Known rows, with every step that occurs
teku, kiziko, revek, zifosu: [-18.0   0.8  -1.9  47.3   4.4 -17.6   6.7  43.3 -42.5 -12.1  23.7  39.7
  -3.6 -28.1 -10.2 -22.9   9.4  -3.2 -17.4   7.3]
revek, tafoz, teku, kiziko: [-24.4  17.7  -3.8   5.3   8.7  -6.6  10.7  65.7 -19.9 -13.0  -4.9  44.0
  -5.9  15.3   4.5   4.4  -8.6 -11.3 -39.9   3.4]
zifosu, revek, tafoz, teku, kiziko: [-27.3  34.2  10.0  12.7  14.5  10.6   4.3  45.0 -34.7 -29.4  13.4  51.6
 -12.1  15.8   0.5 -13.0 -23.9  -8.6 -59.7  25.8]
teku, tafoz, revek, kiziko, dufes: [-17.3   1.6  -8.3  27.7   5.2  14.0   1.4  18.5  -3.9  -5.3 -19.5  34.4
  46.2  -0.6 -24.6 -18.8  20.5  -4.5  -4.2 -13.8]
zifosu, revek: [ -3.9   9.4  14.9   9.0   5.3  12.5   1.7  -8.4 -17.6 -18.9  20.6  18.6
  11.9 -11.3   3.0 -36.7 -18.9  -8.5 -43.2  15.2]
kiziko, revek: [  1.4 -12.3  12.1   9.1  -3.1 -17.2  -1.3  12.5 -22.9   0.8  17.9  22.3
  10.0 -30.0  -3.6 -20.8   1.3 -13.6 -18.4  -5.8]
teku, tafoz, revek: [  0.5  19.1   3.7  -9.6  -2.2  32.8   8.6  26.0  -0.2   3.3  -3.8  23.0
  33.8  -2.9 -14.8 -20.7   7.3   4.4 -13.6 -27.2]
zemid, dufes, kiziko, teku: [ 43.4 -27.6  22.9  20.7  -1.8 -45.7   9.7 -12.0 -23.7  -0.7 -13.2  68.5
  12.3  -9.9   7.1  13.2  12.4 -39.2  20.0  12.6]
zemid, dufes, kiziko, teku, tafoz: [ 38.4 -22.6  28.2  15.8  -6.3 -34.1  19.6  -9.0 -32.8  -0.9 -12.3  81.4
  14.0  -1.7   4.0  10.0  15.4 -27.7  27.4  10.5]
teku, kiziko, revek: [-29.5  -9.1  20.0  29.6   9.5 -10.6  16.1  29.3 -31.9  -6.1  19.1  36.1
   3.0 -28.3 -12.9  -9.5   0.3  -8.0 -24.0  -5.5]
zemid, dufes, satu: [ 25.4 -16.0   5.1  11.4   6.3 -29.2  16.0   5.6  15.6  10.3  -0.7  25.5
  10.1   1.8  21.7   3.1 -16.9 -31.1   5.7 -12.2]
zifosu, revek, kiziko: [-23.2   8.9  -4.3  25.4  12.7   9.2   3.7 -12.4 -21.7 -27.7  11.6  32.1
  26.2  -6.8  -0.2 -36.8 -10.4  -5.7 -50.1  42.3]
tafoz, teku, kiziko: [-31.5   3.2  15.7  13.5  20.3 -11.2  19.6  44.0 -16.0  -7.7 -22.6  32.6
  -1.4  -2.4   0.5   2.9  -1.2   3.3 -33.9 -11.0]
revek, kiziko, dufes, zemid: [-18.9 -45.2  -2.0  49.4  -4.4 -45.7 -12.3  -6.2   5.7  -7.6 -19.7  24.9
  45.6 -13.0   8.8 -23.3  21.0 -37.0  -9.9  17.3]
tafoz, teku: [ -3.1   1.6   7.1  -5.3   8.3 -15.6   4.3  29.4  -6.3  -2.1 -25.3  18.3
   5.3  -2.7  10.1  -8.4  -1.0  -1.4 -29.0 -10.5]
zifosu, revek, tafoz, teku, kiziko, dufes, satu: [-27.4   9.6  16.7  44.7  16.4 -15.6  -7.8  36.6 -21.0 -23.5   3.8  51.6
  -6.3  23.5   6.8   1.4 -33.1 -24.0 -52.8   0.6]
revek, tafoz, teku: [  0.1  15.4 -12.1 -11.2  -1.7 -11.5  -2.4  52.8 -10.1  -7.6  -6.4  32.2
   1.2  15.6  11.6  -5.7  -8.2 -15.4 -36.6   4.0]
kiziko, teku: [ 13.2 -17.1  19.9  12.2  -6.4  -6.8  -1.7   0.2 -17.9  -1.1 -11.0  33.5
  21.4 -17.6  11.2   4.8   0.4 -10.9  -8.1  -5.0]
kiziko, dufes: [  2.8 -32.4   7.5  33.5  -2.7 -25.5  -2.9   3.8   0.4  -1.8  -9.8   6.9
  21.9 -19.0  -0.9 -20.0   4.4 -26.2   0.4 -23.5]

Rows
[ 25.6 -17.3  -5.9  42.8  -9.1 -53.5 -10.9   9.2 -40.0 -12.6  20.7  50.8
  11.7 -28.0  -1.4 -27.4  18.5 -24.6 -17.6  14.9]
dufes, kiziko, revek, zifosu
[-28.0  17.7  15.3  33.8  14.9  -5.9  -4.4  41.0 -34.3 -29.0   4.2  51.0
 -10.9  15.0  -7.0 -11.9 -17.8 -18.8 -45.8  13.8]
zifosu, revek, tafoz, teku, kiziko, dufes
[-23.8   1.0   0.4  27.7   8.9 -22.1   2.5  61.6 -18.3 -12.7 -14.3  43.9
  -4.9  12.6  -1.4   5.9  -3.0 -21.2 -25.5  -8.5]
revek, tafoz, teku, kiziko, dufes
[ -0.4  12.2   0.1  -2.0  -3.5 -23.2 -11.4  51.9 -31.6  -3.6   9.9  44.5
  -6.4  -1.3   0.7  -5.6  -3.7 -18.5 -33.4   4.9]
kiziko, revek, tafoz, teku
[-28.8   5.6  26.8  35.7   4.9 -22.8 -13.7  37.0 -23.9 -25.8   1.8  54.9
  -3.3  16.2   5.2 -12.7 -10.9 -32.5 -44.4  22.5]
zifosu, revek, tafoz, teku, kiziko, dufes, zemid
[ 20.2  17.7   2.3  17.5 -11.6  21.4  -9.7  31.1 -26.4  -1.8 -12.7  50.5
  27.4  -5.0  -6.5  -7.2  17.0   6.1   3.8  -9.8]
kiziko, teku, tafoz, revek, zifosu
[ 14.4 -26.9  16.0  24.7  -5.4 -46.0  -1.3  -7.2 -30.0  -6.6  16.0  47.4
  18.3 -28.1  -5.3 -14.5   9.9 -29.0 -24.3   1.7]
dufes, kiziko, revek
[ -5.6  32.5   2.7  -3.2   5.1   6.4  -7.5  33.0 -26.3 -23.9  11.8  40.8
  -4.7  15.9   7.7 -21.7 -23.4 -12.8 -56.6  25.9]
zifosu, revek, tafoz, teku
[ 30.8  -3.4   6.8   9.7   1.9 -61.1   2.8  33.0 -34.3  -2.9   1.7  79.3
 -10.8   6.0  -0.7   6.7   9.8 -43.4  -1.5  22.2]
zemid, dufes, kiziko, revek, tafoz, teku
[-23.1  11.7   3.4  36.7  14.3 -28.2   3.1  62.2 -43.9 -10.2  -6.8  48.0
 -16.3 -12.6  -5.2  -8.8  11.0   6.0 -27.1   3.8]
tafoz, teku, kiziko, revek, zifosu
[ 42.0  -4.2  24.4  10.9  -0.3 -18.4   9.4   2.8 -21.1   3.6 -17.4  80.1
  22.7   1.6 -10.2  15.5  21.4 -28.0  25.3  -2.4]
zemid, dufes, kiziko, teku, tafoz, revek
[-16.2 -12.2   2.4  23.4  -2.0   5.8  10.3  -0.9 -31.7  -9.1 -19.3  58.5
  38.0  -3.8   2.7  -3.7  12.9   3.8  -9.5  21.5]
revek, kiziko, teku, tafoz
[-16.2  -6.9  -6.9  37.7   6.6   6.0  -2.5  13.6  10.4  -0.3 -19.8  36.4
  49.9   8.3 -12.0  -7.1   5.9  -9.3 -12.2 -28.4]
teku, tafoz, revek, kiziko, dufes, satu
[-31.2 -14.2  20.5  39.4  19.8 -29.0   9.8  40.4 -16.8  -7.7 -33.4  32.8
  -1.6  -5.3  -5.0   3.6   5.0  -8.2 -17.0 -24.1]
tafoz, teku, kiziko, dufes
[-32.8   2.6  24.3  20.8  19.6 -22.2  11.8  47.0 -33.5  -4.3  -9.8  44.4
 -10.6 -12.8  -8.4   3.2   2.2   0.9 -31.5  -9.0]
tafoz, teku, kiziko, revek
[ 36.3 -12.2   3.3  13.6  -5.1 -53.4   5.1  16.6 -30.1  -4.2  23.5  69.8
  -0.7  -4.9  -1.6  -4.0   7.9 -50.7   4.6  22.4]
zemid, dufes, kiziko, revek, tafoz
[ 35.2 -22.2   9.0  13.1   2.1 -44.3  17.5  -6.3 -10.0  -3.2  -1.2  47.9
  11.7  -8.7   5.1  -8.2  10.5 -38.2  10.1  10.7]
zemid, dufes, kiziko
